Each row comes from the steps of one walk. Every step used is in the known rows, and no mark comes twice. Write the walk behind each row, first mark first.
In the rows, 128 means zero.
Known rows:
vafi -> muki: [122 117 126 125 138 142 138 113 115 151 136 158 132 136 133 128  99 153
 145 117  98 132 123 145  89 126]
zuva -> simo -> muki: [141  46 186 135 105 168 149 126 139 110 146 137 120 134 138 160 122 141
 143 154 108 130  81  97 159 139]
vafi -> muki -> lararo -> mefib -> simo: [131  86 121 135 174 165 114  94 119 149 139 142 175 154 138 139  86 135
 113 113 120 134 120 178 126 125]
biriv -> vafi -> zuva: [134 109 186 128 105  77 132 105 113 141 127 111 116 121 160 121 141 118
 130 151 122 129 127 135 130 158]
simo -> zuva -> vafi -> muki -> lararo: [124 106 172 122 131 166  62 106 124 129 135 155 134 159 139 155 142 175
 131 186 105 131 101 128 118 140]
biriv -> vafi: [124 119 143 126  83 102 111 112 125 126 128  86 134 113 124 115 163 117
 131 139 138 125 136 139 123 132]
vafi -> zuva -> simo -> muki: [150  38 227 136 131 135 171 119 125 129 140 165  97 147 178 165 101 141
 142 158  91 135  79  97 162 162]
lararo -> mefib -> simo -> zuva: [108 105 125 147 181 136 106 124 131 121 134 119 157  88 169 111  99 112
  78 135 148 135 102 137 166 114]
muki -> lararo -> mefib: [145 134 141 138 140 159 103 109 126 117 125  99 173 181 119 140 147  93
 104 140 148 120 119 157 162 131]
lararo -> mefib: [129 141 108 140 132 139 109 123 125 119 126 109 154 141 126 107 126 102
 105 115 137 121 115 143 158 116]
mefib -> vafi -> zuva -> simo -> biriv: [154  45 182 131  87  94 140 109 121 141 114 155  38 132 152 160 141 125
 106 171 103 126  80 134 148 146]
lararo -> muki: [124 106 150 126 166 121 106 142 116 110 132 100 144  98 162 143 116 135
 111 118 121 130 128 121  99 141]
biriv -> vafi -> zuva -> simo -> muki -> lararo: [157  34 252 133  92 123 142  95 122 126 139 112 122 157 166 169 153 118
 143 184 116 131  93 124 160 176]
mefib -> vafi: [122 103 144 133  79 116 107 128 133 116 118 137  80 140 118 129 148 132
 114 132 127 127 104 131 134 117]
lararo -> mefib -> vafi: [122 114 124 144  86 129  90 123 130 108 118 117 107 154 115 109 144 106
  92 117 137 120  94 146 164 104]
zuva -> simo -> muki -> lararo -> mefib: [154  48 195 143 114 195 127 112 139  99 144 115 154 178 134 170 135 113
 123 163 125 125  74 118 187 139]
simo -> muki -> lararo -> mefib: [137  96 171 142 108 180 106 116 127  98 135 120 170 195 141 134 130 121
 128 125 132 126  92 133 166 144]
zuva -> vafi -> biriv: [115  95 105 114  74 123  64 111 142  99 124 126 126 135 111 132 150 189
 125 145 123 130 140 108 144 126]
mefib -> lararo -> muki: [131 126 133 134 170 164 118 144 118 103 136  63 134 120 168 145 146 145
 117 110 149 119 116 148 118 137]
muki -> lararo -> mefib -> simo -> zuva: [127 102 152 145 187 158  95 111 132 117 132 111 178 135 163 143 124 100
  81 156 159 134 105 153 169 130]
mefib -> lararo: [136 146 111 135 136 169 137 130 130 118 133  84 121 147 137 131 157 137
 133 123 154 118 115 153 146 126]
simo -> biriv -> lararo -> mefib: [134 134  45 124 124 123 125 109 111  95 121 113 123 112 144 109 139 109
 123 157 153 114 120 162 150 122]
lararo -> mefib -> vafi -> zuva: [131 103 163 145 105 106 109 116 119 122 116 139  91 164 152 112 126 104
  94 125 119 125  88 142 169 127]
muki -> lararo -> mefib -> vafi: [139 112 155 142  98 150  81 110 130 108 117 106 132 191 113 140 161  98
  92 142 149 119  99 158 166 121]
vafi -> muki -> lararo: [137 114 148 123 150 165 127 102 116 148 135 151 153 171 126 153 116 141
 142 139 111 131 127 158  97 140]

Write each row's walk:
[155  69 198 132 157 117 169 114 125 145 132 148  96 131 165 168 112 121
 128 167 104 133 102 112 157 153]
vafi -> zuva -> simo
[129  87 161 129  97 146 104 104 122 134 125 157 100 179 116 152 139 147
 125 140 110 130 104 160 108 126]
mefib -> vafi -> muki -> lararo
[109  96  79 109  85 123  79 109 142  65 128 129 117 123 128 139 155 193
 144 176 144 127 149 112 160 122]
zuva -> vafi -> biriv -> lararo
[161  74 131 129 155 113 164  97 111 117 126 136  92 118 181 148 122 104
 120 192 126 121  95 143 175 146]
vafi -> zuva -> simo -> biriv -> lararo -> mefib
[113 111 152 122 124 150  70 115 123 131 136 165 116 128 142 133 124 183
 135 172  98 131 100 117 113 130]
simo -> zuva -> vafi -> muki
[123  63  61 117 179 100 123 123 116 102 132 120 117  41 188 142  92 153
 117 135 146 134 136 157 108 135]
mefib -> simo -> biriv -> lararo -> muki
[141  94 133 114 105 166  66  96 125 143 134 162 133 188 105 154 126 190
 153 143  94 127 125 152 114 134]
zuva -> vafi -> muki -> lararo
[148  61  95 132  94 136 126 105 128  90 122 115  76 111 130 147 161 108
 110 192 145 114  85 149 176 110]
zuva -> simo -> biriv -> lararo -> mefib -> vafi
[109  86  81 133 161 137  78 115 137  77 138 130 129  89 171 122 113 155
 120 175 157 129 111 140 190 105]
biriv -> lararo -> mefib -> simo -> zuva -> vafi
[ 95  90  56 131 152 118 129 105 138  63 132 109 158  84 165 120 114 142
 102 150 175 136 146 138 177 110]
vafi -> biriv -> lararo -> mefib -> simo
[126  76  49 119 154 105 137 112 124 117 130 144 108  65 162 131  99 148
 128 143 150 132 137 164 132 126]
mefib -> simo -> biriv -> lararo
[154  19 251 140  87 139 134 109 131 116 129 162  66 183 158 184 138 138
 126 177 103 134  65 113 170 159]
mefib -> vafi -> zuva -> simo -> muki -> lararo
[ 95 106 126 118 117 130  75 114 139  60 129 125 118 102 162 141 164 179
 122 215 149 132 123  96 161 128]
simo -> zuva -> vafi -> biriv -> lararo
[132 116 152 130 103 143 100  84 110 135 134  94 174 162 120 122 150 112
 124 141 128 123 124 181 118 135]
biriv -> vafi -> muki -> lararo -> mefib
[110  78 111 136 159 147  67 109 129 135 139 150 147 110 155 114  83 165
 102 130 112 135  97 149 150 111]
lararo -> mefib -> simo -> zuva -> vafi -> muki
[132  85 142 137 155 160  51 106 137 116 130 119 165 148 147 147 130 136
  92 162 146 131 105 150 179 127]
muki -> lararo -> mefib -> simo -> zuva -> vafi
[123 103 143 139  90 142  81 101 134  87 113  99 148 181 119 139 171 108
  76 155 158 124 112 147 172 123]
muki -> lararo -> mefib -> vafi -> biriv
[139  39 205 151  86 138 126 114 128 108 129 147  82 170 159 137 122 118
 106 144 105 126  52 121 191 134]
lararo -> mefib -> vafi -> zuva -> simo -> muki
[138  95 123 140 165 151 102 105 133 125 130 111 177 151 139 141 114 106
  94 124 154 130 123 166 167 125]
muki -> lararo -> mefib -> simo
[159  63 206 145 122 143 113  99 128 120 121 125 108 191 140 170 150  90
  91 175 129 124  80 148 192 138]
muki -> lararo -> mefib -> vafi -> zuva -> simo
[106  64 132 125 159 138  78 113 134 143 142 173 118  89 161 138  84 195
 122 146 103 143 111 134 121 124]
mefib -> simo -> zuva -> vafi -> muki
[100 117  87 121 129 118 141 114 134  62 129 115 136  99 152 134 146 151
 132 176 165 132 153 117 149 126]
vafi -> biriv -> lararo
[110 104  62 118  89 132  64 104 140  60 127 113 136 132 128 123 151 179
 128 166 149 123 140 122 182 111]
zuva -> vafi -> biriv -> lararo -> mefib
[ 83  96  86 136 175 126 122 109 137  54 133 106 161  68 191 119 125 137
  91 186 181 139 128 123 180 115]
vafi -> biriv -> lararo -> mefib -> simo -> zuva
[119  60 151 125 165 154  70 103 134 140 140 167 138 120 158 158  98 189
 120 163 114 142 112 146 126 134]
mefib -> simo -> zuva -> vafi -> muki -> lararo
[136 120 136 133 150 172 112  96 113 140 133 134 172 183 125 136 113 122
 121 129 117 126 115 169 121 128]
vafi -> muki -> lararo -> mefib
[150  62 132 118  87 126 138  87 116 153 132 113 110  98 119 144 148 128
 128 171 107 121 105 153 104 139]
zuva -> simo -> biriv -> vafi -> muki
